Each row comes from the steps of one path. Every step used is in the known rows, and no mark comes twice. Write the path behind each row, first mark first.
(in the rows, 128 means zero)
Known rows
zinu nolil supasib fezozab tupurup nafe kifot: [ 93 154 127  82 139 158 150 145 107 168 140 123 128  92 130  93 161 132
 160 183  97 163  92 147  96 124 145 115 134 126 139 119 135  94 162 177
  89 130 112  79 112 132 128]
zifaral nolil rudodug: [110 104  92 108 129 169 149  98  79 160 124 147 129  86 105 126 117 123
  82 123 133 148 100  92 103  88 130 107 164 137 121 105 122 102 114 121
 132 130 124 109 108 156 121]
gesor buso supasib: [ 97 103 106 111 126 137 153 110 109 144 122 135 115 115  64 130 108  97
 114 133 116 118 123 133 111 105 129 106 141 135 117 100 118 131  90 108
 148 142 102 111  99 134 107]
rudodug nolil supasib buso: [103 195  98 111 118 175 147 125  99 204 135 140 130 108 110 117 179 125
  90 117 123 124 120 123 119 113 139 113 180 141 117  94 138 107 123 145
 126 118 126 122  98 164 129]
buso supasib fezozab tupurup: [ 77  86 102 112 105 132 151 118 103 183 142 128 154 117  84 107 157 112
 133 144 109 132 108 151  93  88 130 122 136 127 144 105 120 124 110 155
 109 135 131 119  97 143  99]
nafe kifot: [ 95 152 107 107 137 150 146 118  98 176 116  91 106 109  87 111  89 111
 122 124 127 142  99 126  92 121 145 116 146 155 129 118 158 118  89 135
 142 113  95  96 100 139 123]
fezozab tupurup nafe kifot: [ 91 163 116  93 129 134 145 131 104 162 138  84 100 117  45  76 159 130
 133 160  92 157  99 116  71 125 146 147 135 131 147 143 145  95 108 147
 136 140 101  94 102 122 113]
kifot nafe: [101 163  95 108 126 150 149 110 103 163 126 121 124  96  27 110 129 115
  96 121 138 125 132 122  78 101 134 123 175 143 125 117 125 115 105 148
 148 125 112 120  92 157  81]
vozovi kifot: [107 158  92 113 160 121 148 112  90 177 110 130 114 121  56 119 139 112
 105 130 116 101  89 149 133  96 141 117 166 126 117 121 129 100  96 150
 127 112 129 114  96 146 107]
zifaral nolil supasib fezozab tupurup: [ 94 127  92 104 112 168 155 119  92 180 143 146 164  84 158 113 160 131
 107 124 116 131 118 132 105  94 131 104 150 103 135 113 113 114 145 164
  92 140 134 121 116 149 121]
tupurup nafe kifot nolil: [ 91 162 122  95 162 136 152 127 102 174 114  76  91 100  49 106  90 123
 133 152  98 165 145 111  85 110 148 132 132 138 127 138 119  95 117 138
 164 139  86  82 112 139 113]
fezozab tupurup nafe kifot nolil: [ 86 160 121  89 145 133 151 127 111 174 133  73 101 102  50  92 133 132
 140 160  78 164 135 113  64 116 149 144 141 124 146 155 128  96 124 151
 150 146  96  82 106 132 104]
gesor buso supasib nolil: [ 95 128 116 124 112 134 148 116  98 157 125 114 123 122 100 133 109  91
 110 144 111 113 119 125 116  98 138  99 147 121 122  96 137 111 127 116
 148 147  99 128 100 134 124]
kubi nolil supasib fezozab tupurup: [ 84 131  86 114 129 163 152 131  91 188 141 142 164  89 139 107 162 116
  93 129 119 123 107 132 115  92 137 114 151 123 132 118 122 117 155 171
  86 128 126 128 104 131 127]
rudodug nolil supasib fezozab tupurup nafe gesor buso: [ 97 156 128 104  97 166 150 143  99 137 146 128 123 101 156 100 251 138
 160 164  85 129 160 128  80 130 144 131 160  97 134 122 107  99 188 138
 113 129 107 110 102 122 109]
gigor kifot nafe: [104 161  90 124 149 165 142 124  99 142 121 119 120 108  34 114 105 119
 106 145 129 135 109 123  63 101 136 123 175 142 108 119 144 117 107 139
 146 126  79 111  91 146  94]
supasib buso gesor: [ 90 187  94 108 129 142 154 118  80 183 130 118 122 110 101 110 121 130
 125 132 125 129 104 152 103  97 128 101 189 128 127  98 146 148  73 126
 140 109 122 141 111 145 108]
kifot nafe gesor buso: [106 166 110 113 103 153 150 110 102 129 125 115 101  86  79 113 142 122
 129 116 118 118 150 122  65 140 136 116 185 122 124 125 116 133 127 125
 161 115  89 118  95 135  81]
rudodug nolil: [107 167 107 111 134 157 148 117  98 169 127 114 126 116  84 128 161 103
  97 146 123 119 111 116  77  89 147 115 178 137 123 107 160  97  99 128
 141 118 111 119  84 159 103]
nolil supasib: [106 133  82 101 147 163 146 113 106 177 123 149 128  95  92 117 115 109
 103 102 140 130 118 121 128 107 134 119 165 139 119 105 117 112  94 153
 126 127 125 101 104 145 111]
vozovi gure: [106 151 104 112 136 149 158 118 103 210 121 150 122  97  50 119 115 131
  88 126 130 101 104 162 101 101 138 106 170 154 119  99 131 109  86 135
 123 137 123 125  99 160 106]
kubi nolil pinav: [113 164  92 112 145 130 155 113  82 188 133 118 137 102  96 121  89  96
  70 162 132 121 105 108 113 100 148 103 143 137 117 123 147 115  85 153
 129 124 118 127 102 129 115]
nafe kifot nolil bezo: [101 144 108 103 159 155 159 100  96 173 118 101  88  94  95 130  69 110
 135 129 122 152 133 136  87 111 152 118 156 146 123 131 127 133  97 142
 151 103 103  79 110 152 101]
gesor buso supasib fezozab tupurup nafe: [ 79 101 125 106 109 123 159 137 103 141 142 127 131 121  56 101 184 120
 144 182  90 132 137 149 100  97 128 129 113 115 138 113 100 117 145 120
 123 158 115 120 106 125  97]
zifaral nolil: [110 157  96 108 138 150 151 109  88 168 127 119 128  97  91 124 114 113
  82 131 122 128 103 110  86  89 133  99 162 122 124 117 137 104  89 133
 138 140 109 129 107 154 119]
nafe gesor: [107 145  97 109 129 144 142 109  95 170 124 110 108 102  97 106 127 116
 132 119 115 137 105 114  73 125 137 124 180 129 134 122 131 112  83 146
 149 108 105 117  97 135 105]
rudodug nolil kubi: [119 184 102 110 137 157 149 117  96 156 127 127 128 115 110 130 159 108
  98 145 125 107 122 141  98  96 149 115 188 132 132  98 134  99 101 119
 147 116 118  98  95 150  89]
gigor kifot nolil supasib fezozab tupurup: [ 82 113  88 114 158 179 153 131 106 176 127 139 152  93 134 125 114 131
 147 146  98 145 134 147  94  94 138 118 162 115 121 124 115 128 161 160
 104 129  99  87 106 140 110]
bezo nolil rudodug: [105  58  95 104 142 157 143  96  96 182 122 152 123 105  77 128 102 120
  97 107 129 167 114 129  82  88 138 101 166 155 117 109 139 133 119 111
 139 118 138  97  88 141 110]
zifaral nolil supasib fezozab tupurup nafe gesor buso: [100 151 118 100 100 159 155 136  89 134 144 134 128  80 164  97 201 149
 146 147  84 140 148 121  89 127 130 116 143  81 136 131  82 105 176 143
 112 151 107 121 125 116 121]
pinav nolil supasib buso: [ 97 179  91 110 104 155 144 130 105 201 134 165 115 102  83 116  82 135
  90  99 136 130 123 121 153 123 133  99 171 126 128 100 115 131 114 168
 134 113 135 121 109 162 159]
gesor buso supasib fezozab: [ 82  92 116 121 115 140 161 122  96 153 120 136 133 111 102 134 115  99
 134 145 124 115 137 159 121  95 127  98 126 137 118  88 112 141 124 108
 131 130 106 122 103 141 107]
gigor kifot: [104 142  87 123 166 162 144 125  95 154 117 120 116 119  63 119  90 111
 116 150 120 136  83 129  82  97 136 118 164 142 112 115 159 117  87 125
 139 124  84 108  94 135 114]
nafe tupurup: [ 95 143 109 107 131 140 146 116 102 172 123 121 119 103  39 105 122 117
 115  93 125 137 140 129  93 120 134 121 175 129 143 121 150 100 100 124
 142 126 112 129  88 135 120]
gesor buso: [103 148 106 111 131 151 160 115 101 149 118 128 108 105  72 129 110 102
 113 141 123 108 122 135 106 109 135 105 158 137 122 114 141 133 105 101
 145 126 101 118  94 139 102]
fezozab tupurup nafe: [100 158 105  94 132 129 149 127 106 165 144 111 115 114  18  82 181 125
 118 164  96 142 106 116  79 100 136 152 153 122 147 138 126  92 102 147
 136 150 120 117  96 132  93]
zifaral nolil supasib buso: [105 188  89 107 122 168 153 119  91 203 132 143 135  87 116 115 129 137
  75 101 122 132 110 115 129 112 126  96 163 128 118 103 112 115 112 150
 123 138 129 133 120 161 144]
supasib fezozab tupurup: [ 82 131 102 111 114 147 158 122  96 188 137 120 148 105  96 105 157 118
 134 148 113 123 110 151  87  93 135 121 153 126 147 117 141 126 126 146
 107 118 129 127  93 148  91]
supasib fezozab tupurup nafe: [ 84 142 114 105 121 134 157 138  92 178 140 112 133 112  54  87 189 128
 140 179 103 138 120 141  84  89 133 144 133 121 148 125 120 103 139 145
 116 138 124 125 100 137  91]
rudodug nolil zifaral: [124 170 105 117 146 169 147 101  94 145 141 127 126 117 118 125 140 108
 106 145 120 113 122 120  94 104 153 113 170 135 128  98 138  98 106 114
 145 112 104 115  81 161 113]

Write each row's path
[102 112 102 121 119 166 143 108  79 183 120 132 131 108 111 122 112 109
 106 129 135 141 101  97 119  90 142 121 171 139 129  96 141  96 145 129
 132 118 126 114  96 150 120]  supasib nolil rudodug
[112 131 115 131 122 143 149 100  96 134 136 127 124 125 136 132  89  96
 122 140 110 109 131 126 134 113 145  97 139 121 127  88 115 110 136 104
 154 141  93 121  98 138 132]  gesor buso supasib nolil zifaral
[ 90 157 113 111 116 154 153 147  88 142 142 130 127  85 144  91 203 132
 132 153  87 132 140 121  98 129 137 127 145 101 133 137  90 108 188 149
 109 136 100 127 114  99 125]  kubi nolil supasib fezozab tupurup nafe gesor buso
[ 93 160 110 108 115 145 144 115 106 159 126 121 125  91   4 102 139 125
 105  86 131 135 167 126  74 125 134 127 189 130 140 125 135 101 120 137
 148 128 109 133  86 145  99]  kifot nafe tupurup
[ 91 193  81 112 145 158 147 125  76 183 133 143 137  96 142 112 122 126
  86 116 130 130 106 132 130 100 131  94 190 126 111  98 126 138 103 150
 122 118 123 142 122 130 138]  kubi nolil supasib buso gesor
[ 71 108 138 106 103 128 156 141 102 141 136  97 115 121  84  94 160 124
 160 178  87 146 131 150  91 121 136 127  97 128 137 120 116 121 149 122
 124 150  94  99 112 114 116]  gesor buso supasib fezozab tupurup nafe kifot
[ 66 102 141 102 121 126 162 136 107 151 129  88 116 108  86 111 137 126
 167 177  71 155 165 148  85 114 141 124 101 120 136 130  98 122 167 127
 139 156  87  86 115 123 113]  gesor buso supasib fezozab tupurup nafe kifot nolil
[119 167 107 105 125 141 152 108  93 183 138 115 132 115 105 131 140 103
 100 174 130 118 124 114  94  99 154 108 158 131 118 108 166 106  82 143
 132 116 126 110  91 153  96]  rudodug nolil pinav
[ 93 180  85 102 112 148 144 126  93 174 139 166 119 104 128 119  75 141
 111 108 142 135 129 139 144 109 130  84 195 107 123  89 119 152  97 165
 132 104 139 123 122 149 148]  pinav nolil supasib buso gesor
[ 87 131 109  93 129 148 150 130 102 181 138 119 129  78 127  91 178 146
 170 138  84 163 170 121  86 119 137 144 158  96 144 139  66 101 166 184
 122 134 119  96 116 128  98]  kifot nolil supasib fezozab tupurup nafe gesor
[ 99 145 121 126  85 135 137 111  98 140 132 104 115 106 105 117 138 112
 123 121 107 125 148 111  76 131 139 112 173 110 124 109 113 111 149 142
 165 136  88 131 100 130 104]  kifot nafe gesor buso supasib nolil
[106 120 103 121 126 134 145 101  86 172 134 126 117 126  96 124 111  92
 108 141 132 133 103 133 116  84 142 117 155 129 124  98 126 108  98 153
 138 131 126 125 105 150 109]  buso supasib nolil bezo
[105 166  97 110 112 148 140 107  99 158 128 110 113  88  63  99 142 125
 122 110 125 135 131 111  58 128 136 131 191 128 130 126 114 116 105 161
 156 111 101 117  95 145  84]  kifot nafe gesor
[ 83 106 117 106 104 117 141 130  96 163 147 110 129 116  79  77 200 133
 167 160  85 158 123 130  72 113 130 148 135 110 150 122  89  97 120 164
 124 142 119 119 108 118  99]  buso supasib fezozab tupurup nafe gesor
[113 145  96 109 123 142 151 111  94 153 135 157  93 111  63 129  70 109
 101 135 148 128 116 129 116  97 144 106 170 125 130 113 127 134  85 153
 143  98 132 115 101 160 118]  pinav nolil bezo
[ 88 108 131 116 112 125 151 135  89 137 125 116 108 110  92 105 158 119
 165 159  99 143 150 135  95 120 127 123 121 119 125 106  81 114 135 120
 146 137  95 121 113 118 107]  tupurup nafe gesor buso supasib fezozab
[ 81 143 119  97 100 145 143 153 104 165 143 131 118 108 107  89 121 142
 141 147 117 160 138 126 121 126 145 122 121 112 145 124 111 108 166 185
 108 127 121  84 116 132 155]  pinav nolil supasib fezozab tupurup nafe kifot
[ 81  89 114 116  86 135 152 118 103 147 141 121 131 108 136 107 171 120
 165 140  88 126 127 151  76 127 130 113 147 106 143 114 110 140 131 136
 122 124 111 119 101 121  98]  nafe gesor buso supasib fezozab tupurup
[121 150  94 108 142 156 157  96  77 156 134 135 111  94 100 128 114 111
  89 137 135 129 102 126  93  86 135 105 164 125 120 117 124 119  80 134
 136 125 123 127 113 159 102]  zifaral nolil bezo
[126 181 102  93 161 148 155 115 104 153 124 141 124  94 112 131 106 108
 117 160 121 116  79 157 106 105 141  94 191 133 137 101 131 107  88 138
 133 115 122  92 102 148  91]  zinu nolil kubi
[119 157  96 115 130 146 147 104 101 141 141 152 112 114  92 122  47 118
 106 126 134 119 124 116 129 113 147  99 160 119 139 105 116 119 103 139
 153 107 114 109  93 158 141]  pinav nolil zifaral
[ 98 122 117  98 104 117 143 122 112 122 146 115  99 116  53  86 191 128
 149 161  71 145 126 114  71 133 131 142 146 102 142 134  95 103 107 131
 150 155 102 111 103 105  98]  fezozab tupurup nafe gesor buso supasib
[107 138  86 102 122 153 140 122 113 166 128 168 116 100  87 125  71 118
  91 104 145 132 129 110 141 109 139 100 168 119 125 106 114 116 106 170
 133 118 130  98 105 152 143]  pinav nolil supasib
[122 174  92 107 142 150 155 110  87 156 124 131 130  95 119 125 108 120
  84 127 127 115 110 134 111  95 135 101 170 117 135 110 107 107  91 127
 144 137 118 110 118 145 104]  zifaral nolil kubi
[112 162 105 120 132 149 150 106  79 179 130 115 111 115 107 123 113  97
 112 143 136 122 102 132 111  89 147 117 172 131 128 110 146 109 113 145
 135 113 125 132 100 152 104]  supasib nolil bezo
[104 145  80 112 158 163 145 120  95 176 125 143 134  92 102 118 115 103
  67 113 136 126 106 105 127  99 138 110 161 137 112 114 123 105 115 160
 123 133 113 119 105 133 133]  kubi nolil supasib
[ 96 186  85 119 138 165 150 130  89 210 129 141 133  94  99 110 129 121
  61 108 127 127 102 114 138 112 134 109 166 145 115 109 118 116 125 155
 120 128 119 142 109 141 148]  kubi nolil supasib buso
[ 92 146 110  99  90 141 138 144 101 155 150 148 120  99 116  85 160 150
 152 137 105 155 148 117 108 128 138 130 153  86 150 127  83 101 158 196
 117 122 131 106 114 129 136]  pinav nolil supasib fezozab tupurup nafe gesor
[ 83 133 106  93 141 149 160 133 105 188 135 130 142  86  91 104 166 135
 143 149  96 151 169 132 111  92 135 138 143 110 139 130  76 102 167 169
 115 147 127  97 113 143  98]  kifot nolil supasib fezozab tupurup nafe
[ 95 127 105 122 123 128 139 113  95 184 127 109 134 127  92 122 111  96
 105 134 120 130 104 115 109  88 139 112 150 127 128  97 139  93 108 149
 143 145 113 127  99 146 122]  buso supasib nolil
[ 92 133 116 102 103 154 154 139  99 142 142 136 119  90 131  90 199 140
 172 146  91 138 153 136 103 137 133 135 145 100 138 127  88 113 171 145
 113 132 112 111 112 112 102]  nolil supasib fezozab tupurup nafe gesor buso
[111 155  92 118 156 149 156 109  77 162 132 130 112 102  79 121 120  94
  75 143 136 123  91 125 101  86 144 115 166 145 118 122 130 119  92 142
 132 113 114 134 101 140 108]  kubi nolil bezo
[110 143 130 105  87 100 143 120  96 151 156  97 116 122 117  93 168 120
 150 194  74 139 136 107  92 137 148 131 133  84 143 131 117  96 131 153
 142 159 112 117 111  99 106]  fezozab tupurup nafe gesor buso supasib nolil pinav
[109 172  97 116 131 124 137 106  90 156 116 121 106 102  59 104 173 132
 121 111 110 110 119 135  92 128 141 129 192 113 121 132 104  98 117 174
 141  99 120 113  96 142  87]  vozovi kifot nafe gesor
[ 80 138 121  99 155 157 155 139  97 188 111 103 117  86 115 112 100 130
 153 137 113 168 175 128 123 112 143 126 117 138 119 119  90 104 167 157
 130 132  96  75 124 140 126]  tupurup nafe kifot nolil supasib fezozab
[107 122 116 125 116 137 154 105  89 145 131 131 106 123 108 138 109  88
 117 149 124 117 122 142 123  96 141 105 150 125 119  97 124 124 121 119
 142 133 114 128 106 139 108]  gesor buso supasib nolil bezo
[114 147  83 101 141 166 148 109  96 169 128 145 135  83 122 123 115 119
  81 108 132 134 116 104 117  98 131  98 161 120 116 109 114 102 105 151
 124 145 118 113 117 150 129]  zifaral nolil supasib
[ 98 199  92 104 127 169 146 122  86 177 138 140 133 110 156 121 174 132
 114 127 129 126 127 141 112  99 137  99 204 122 112  81 141 131 103 141
 126 109 127 125 111 153 120]  rudodug nolil supasib buso gesor
[ 85 158 126  99 116 168 145 147  98 170 142 107 132 112 132  90 213 135
 141 165 102 153 135 128  87 115 152 137 132 127 134 118 135  85 171 162
 100 132 110  87 104 134 128]  rudodug nolil supasib fezozab tupurup nafe kifot
[107 138 127 112  97 121 143 117  91 125 154 113  92 123  99  92 196 119
 156 170  78 142 122 124  83 126 144 141 154  92 143 130 101 102 137 143
 144 147 108 127 110 109  99]  fezozab tupurup nafe gesor buso supasib nolil bezo
[ 80 174  97  97 147 162 152 117  92 195 120 109 114  88 166 121  75 142
 143 103 116 158 147 144 115 124 139  96 180 128 116 106 122 152 111 150
 141 109 106  87 129 141 131]  nafe kifot nolil supasib buso gesor
[ 82 103 119  93 133 147 143 136 105 193 139 114 129 108 119  89 149 143
 142 133  98 183 139 163  76 115 146 115 115 131 132 133 129 121 168 161
 106 142 120  84 108 117 129]  bezo nolil supasib fezozab tupurup nafe kifot
